Each row comes from the steps of one walk. Every step used is in the known rows, and no mark comes twice. Write the walk behind each row, first mark first.
Known rows
gusi-zaki-sobo-tilol-zosez: [-4.238  1.857  0.644 -3.932 -3.919  1.269 -2.077 -2.103  1.393 -4.529
  4.997  0.994 -2.442 -0.074  2.910  1.847  0.069  0.765  1.394 -0.479
  4.794  3.040]
sobo-zaki: [-1.424 -0.746 -2.867 -0.547 -0.004  3.476 -1.271  0.043  0.768  0.918
  1.393  0.023  2.322 -1.472  2.969 -2.434  0.065 -3.653 -3.017 -0.160
  0.992  0.156]
zosez-tilol-sobo-zaki-gusi: [-2.636  0.789 -3.651  1.208 -5.766  4.559  0.166  1.175 -0.509  1.536
 -1.796 -2.631  1.125 -2.528  2.050 -2.868  4.238 -0.712 -2.031  2.609
  3.969 -0.539]
gusi-zaki: [-0.253  1.869 -0.761 -1.203 -0.132 -0.739  2.100  2.339  1.721 -1.210
  2.630 -1.299 -0.519 -2.830  4.510 -0.571 -0.004 -3.855  0.832  0.676
  1.462  0.582]
sobo-tilol-zosez: [-2.484  1.459 -2.178 -2.558 -1.118  3.660 -4.178 -1.559  3.613 -4.189
  2.982  1.394 -1.109  0.876  3.639  1.549  1.840  0.224 -1.176 -2.711
  0.766  0.958]
tilol-sobo: [-1.141  1.195 -2.961 -0.109 -0.411  0.729 -0.476  3.855  1.155 -0.161
  0.320 -1.191  2.035 -0.695  2.547  0.004 -0.444 -1.599 -2.539  0.113
 -0.235  0.252]
mukag-lomaf: [ 0.544  3.043 -3.281  2.711  3.340  3.238 -1.699  2.843  2.859 -0.444
  0.424 -0.382  0.330  2.536  2.192  1.224 -3.002 -1.169 -3.428  1.013
 -0.772 -0.429]
gusi-zaki-kulug: [-0.551  1.784  0.965 -1.419  0.108 -1.574  1.890  2.630  1.152 -2.143
  3.727 -1.427 -0.998 -2.699  3.998 -1.097 -0.842 -1.649  0.342 -0.664
 -0.195  1.031]
mukag-tilol-zaki-sobo: [-0.454  1.925 -4.331 -1.670 -0.675  0.416  1.528 -1.604 -2.805 -0.771
  0.613  3.354  0.672  1.279  0.817  1.753 -3.780 -3.662 -3.702  4.457
  0.443  1.066]
mukag-tilol: [-0.034  1.090 -5.228 -0.667  2.315  0.256  1.146  0.992  0.945 -1.477
  0.370  1.395  0.687 -0.226  1.423  0.366 -1.352 -2.686 -2.569  1.172
 -2.406  0.609]
zosez-tilol-zaki-gusi: [ 0.854  3.143 -2.131  1.168 -4.677  3.313  1.845 -0.129 -0.462 -1.350
 -2.007 -0.918 -1.986 -0.340  5.045 -0.635  3.461 -3.142 -1.392  3.927
  2.324 -2.233]
kulug-zaki: [-0.332  2.515 -0.948 -0.938  1.819  3.293 -0.458  2.010  0.929 -0.601
  0.351 -0.535 -0.785 -1.121  3.042 -1.113  0.769 -3.185  1.226 -2.648
  1.116  0.800]
zosez-tilol-sobo-zaki-kulug: [-2.124  0.215 -2.660 -0.035 -2.405  3.605 -2.506  2.084 -1.883  2.019
  0.351 -2.555  0.945 -0.767  1.410 -1.577  0.049  0.917 -3.296  2.169
 -0.234  0.969]
lomaf-mukag-sobo-zaki-tilol: [-1.873 -1.628 -1.910 -4.680 -0.191  2.648 -0.621  0.047  0.328 -3.539
 -0.408 -2.053  3.145  1.225 -1.477  4.272 -1.425  1.467 -1.077  1.083
  4.515  0.651]
mukag-sobo: [ 0.764  1.468 -2.710 -0.591  1.991 -0.583  1.638  2.852  4.351 -2.569
  0.958 -0.147 -1.990  0.836  0.688  0.791 -1.824 -0.195 -1.795  0.719
  0.943  0.464]
zosez-tilol-sobo: [-0.336  1.776 -2.943  0.989 -1.853  2.264 -1.431  4.125 -0.069  0.352
 -1.227 -3.135 -0.129  0.670  2.910  0.283  0.157 -0.173 -1.870  3.294
 -0.649  0.241]
zosez-tilol-zaki: [ 1.707  2.779 -2.665  0.110 -1.646  3.318 -0.592  0.618 -1.117 -0.200
 -0.920 -0.871 -1.594  1.328  4.939  0.950 -0.078 -3.818 -2.179  4.903
 -0.242 -1.129]
kulug-zaki-sobo: [-1.576  2.066  1.386 -0.868 -0.232  2.747 -0.988  1.108 -0.974 -1.220
  1.004 -0.157 -0.912  0.979  1.707 -1.057 -1.540 -1.145  0.972 -1.526
  2.728  1.983]
lomaf-mukag-sobo-tilol: [-1.507  2.985 -0.476 -4.949  0.254 -0.930 -1.521  3.098  3.348 -2.752
 -0.162 -0.898 -0.245  2.909 -0.568  4.763  0.897  3.581 -1.472 -0.803
  2.239  0.423]
zosez-tilol-sobo-zaki: [-1.702  0.401 -4.381  0.163 -2.665  4.420 -2.197  1.735 -1.247  2.895
 -0.682 -2.578  1.453 -0.766  1.816 -1.258  0.864 -1.383 -2.775  3.464
  1.320  0.522]
zosez-tilol: [ 0.806  1.363 -1.095  1.347 -0.738  2.942 -1.390  2.485  0.783 -1.329
 -0.454 -2.259 -1.424  1.786  4.145 -0.576 -0.055 -1.040 -1.424  2.877
 -1.363 -0.414]
lomaf-mukag-tilol: [-0.146  1.389 -1.907 -4.272  2.132 -0.789  0.441  1.946 -0.910 -1.513
 -1.497  0.136  3.156  0.944 -0.207  3.005 -1.263 -1.099 -2.339  1.511
 -1.300  0.762]

Write each row's walk
[ 0.354  2.225 -0.500  0.354 -3.616  3.125 -1.129 -0.257 -3.011 -0.712
 -0.313 -0.441 -1.588  3.227  3.528  0.880 -2.501 -1.676 -2.457  6.035
  1.299  0.071]
zosez-tilol-zaki-sobo
[-1.586  4.526 -1.334 -5.003 -3.748 -0.560  1.726  0.684  1.928 -3.070
 -1.798  0.588 -0.702  0.652  0.455  4.739  4.342  1.351 -1.540  0.351
  5.762 -1.203]
lomaf-mukag-sobo-tilol-zaki-gusi
[-1.730  3.024 -2.056 -1.596 -1.306  1.523 -2.392 -0.078  0.120 -1.691
  2.408  1.474 -0.587  0.585  4.675  1.442  0.920 -0.901 -3.235 -1.432
 -1.030 -0.830]
sobo-tilol-zaki-kulug
[-1.409  0.831 -1.790 -0.568  0.730  5.317 -1.063  0.627  0.077 -4.136
  0.221 -1.544  0.062 -0.345  3.557  1.239  0.164 -1.902  2.836 -2.845
  1.845  0.484]
kulug-zaki-tilol
[-1.025  2.971 -0.347 -0.064 -1.102  2.903  2.015  1.422  1.689 -1.945
 -0.637 -0.595 -1.170 -2.546  3.275 -2.584  4.409 -2.526  2.057 -3.499
  3.704 -0.278]
kulug-zaki-gusi
[-2.951 -0.366 -2.836 -1.023 -0.790  2.057 -1.716  1.767 -0.690  1.562
  2.035 -0.704  3.259 -2.338  1.137 -2.016 -0.598 -0.743 -3.879 -0.988
  0.147  1.105]
tilol-sobo-zaki-kulug
[-2.796 -3.048 -3.579 -2.401 -1.423  7.411 -2.926 -4.702  0.736 -5.003
  2.725  0.279  2.255 -0.685  2.454  1.069 -0.301 -1.965 -0.825 -0.998
  3.093  1.456]
sobo-zaki-tilol-zosez
[-2.512  0.335 -3.341 -1.307 -2.402  0.870  1.494  2.516  0.273 -3.399
  1.818 -3.217  1.768 -3.158  3.549  2.511 -0.527 -1.832  1.954  0.831
  2.923  0.727]
gusi-zaki-tilol-sobo
[-1.055  0.211  0.734 -5.264  1.480 -0.254 -0.078  1.727  0.619 -0.875
  0.761 -0.958  1.558  0.624 -2.402  1.528 -1.473  2.454 -3.146 -0.134
  2.212  1.550]
lomaf-mukag-sobo-zaki-kulug
[-1.509  1.352  1.414 -1.015 -2.213 -0.949  1.459  1.540 -0.307 -1.654
  3.049 -0.842 -0.581 -0.796  3.082 -0.591 -2.501 -1.887  0.638  1.912
  3.046  1.764]
gusi-zaki-sobo
[-2.692  1.143 -3.475 -1.015 -0.328  4.680 -0.962  2.209 -0.709 -2.693
 -0.318 -2.513  1.387 -1.456  2.249  2.203  0.378 -0.920  2.506 -2.486
  2.512  0.873]
kulug-zaki-tilol-sobo
[-1.746  0.024 -1.772 -2.814  0.398  6.967 -2.158 -2.714  0.915 -6.640
  1.460 -0.263 -0.970 -0.394  2.740  2.461  0.491 -1.331  3.761 -3.428
  3.198  1.754]
kulug-zaki-tilol-zosez
[ 0.302  2.460 -2.117  0.244 -3.234  1.723  2.904 -0.402  0.829 -1.796
 -0.429  1.146  0.326 -1.831  4.837 -0.979  2.902 -4.500 -2.007  0.736
  2.667 -2.058]
tilol-zaki-gusi
[-0.570  0.135 -4.457 -1.490  1.276  1.493  0.774  0.583  3.177 -0.004
  1.556  0.340 -0.211 -0.763 -0.179 -0.646 -0.813 -1.456 -2.919  1.022
  2.936  0.900]
mukag-sobo-zaki
[-3.598  1.420  0.010 -0.102 -2.792  1.776 -3.589  0.798  0.922 -2.292
  2.177  0.459  0.065  2.889  2.856  0.206 -0.885  1.662 -2.482 -1.212
  1.138  0.759]
zaki-sobo-tilol
[-2.251  3.619 -3.157 -0.481 -4.851  2.167  0.267 -0.821  1.569 -2.076
  0.244  1.388 -0.404 -1.178  5.216  0.131  5.123 -2.426 -2.022 -0.986
  3.070 -2.083]
sobo-tilol-zaki-gusi
[-0.450  1.591 -0.443 -0.506 -2.206  1.524 -0.278 -0.457 -1.854 -1.030
  1.037  1.565  0.586  1.719  3.128  0.719 -3.099 -3.345 -3.257  2.814
  1.627  0.311]
tilol-zaki-sobo
[-2.569 -0.386 -4.551 -0.741 -1.360  2.913 -1.419  1.656 -0.066  2.492
  0.920 -0.677  3.727 -2.477  1.549 -1.602  0.348 -2.897 -3.577  0.387
  1.791  0.694]
tilol-sobo-zaki
[-3.892  1.007  0.019 -2.503 -3.062  3.453 -4.771 -2.507  1.625 -4.783
  3.625  1.786 -1.174  2.869  2.287  1.529 -0.522  2.232 -1.714 -1.619
  2.422  2.295]
zaki-sobo-tilol-zosez
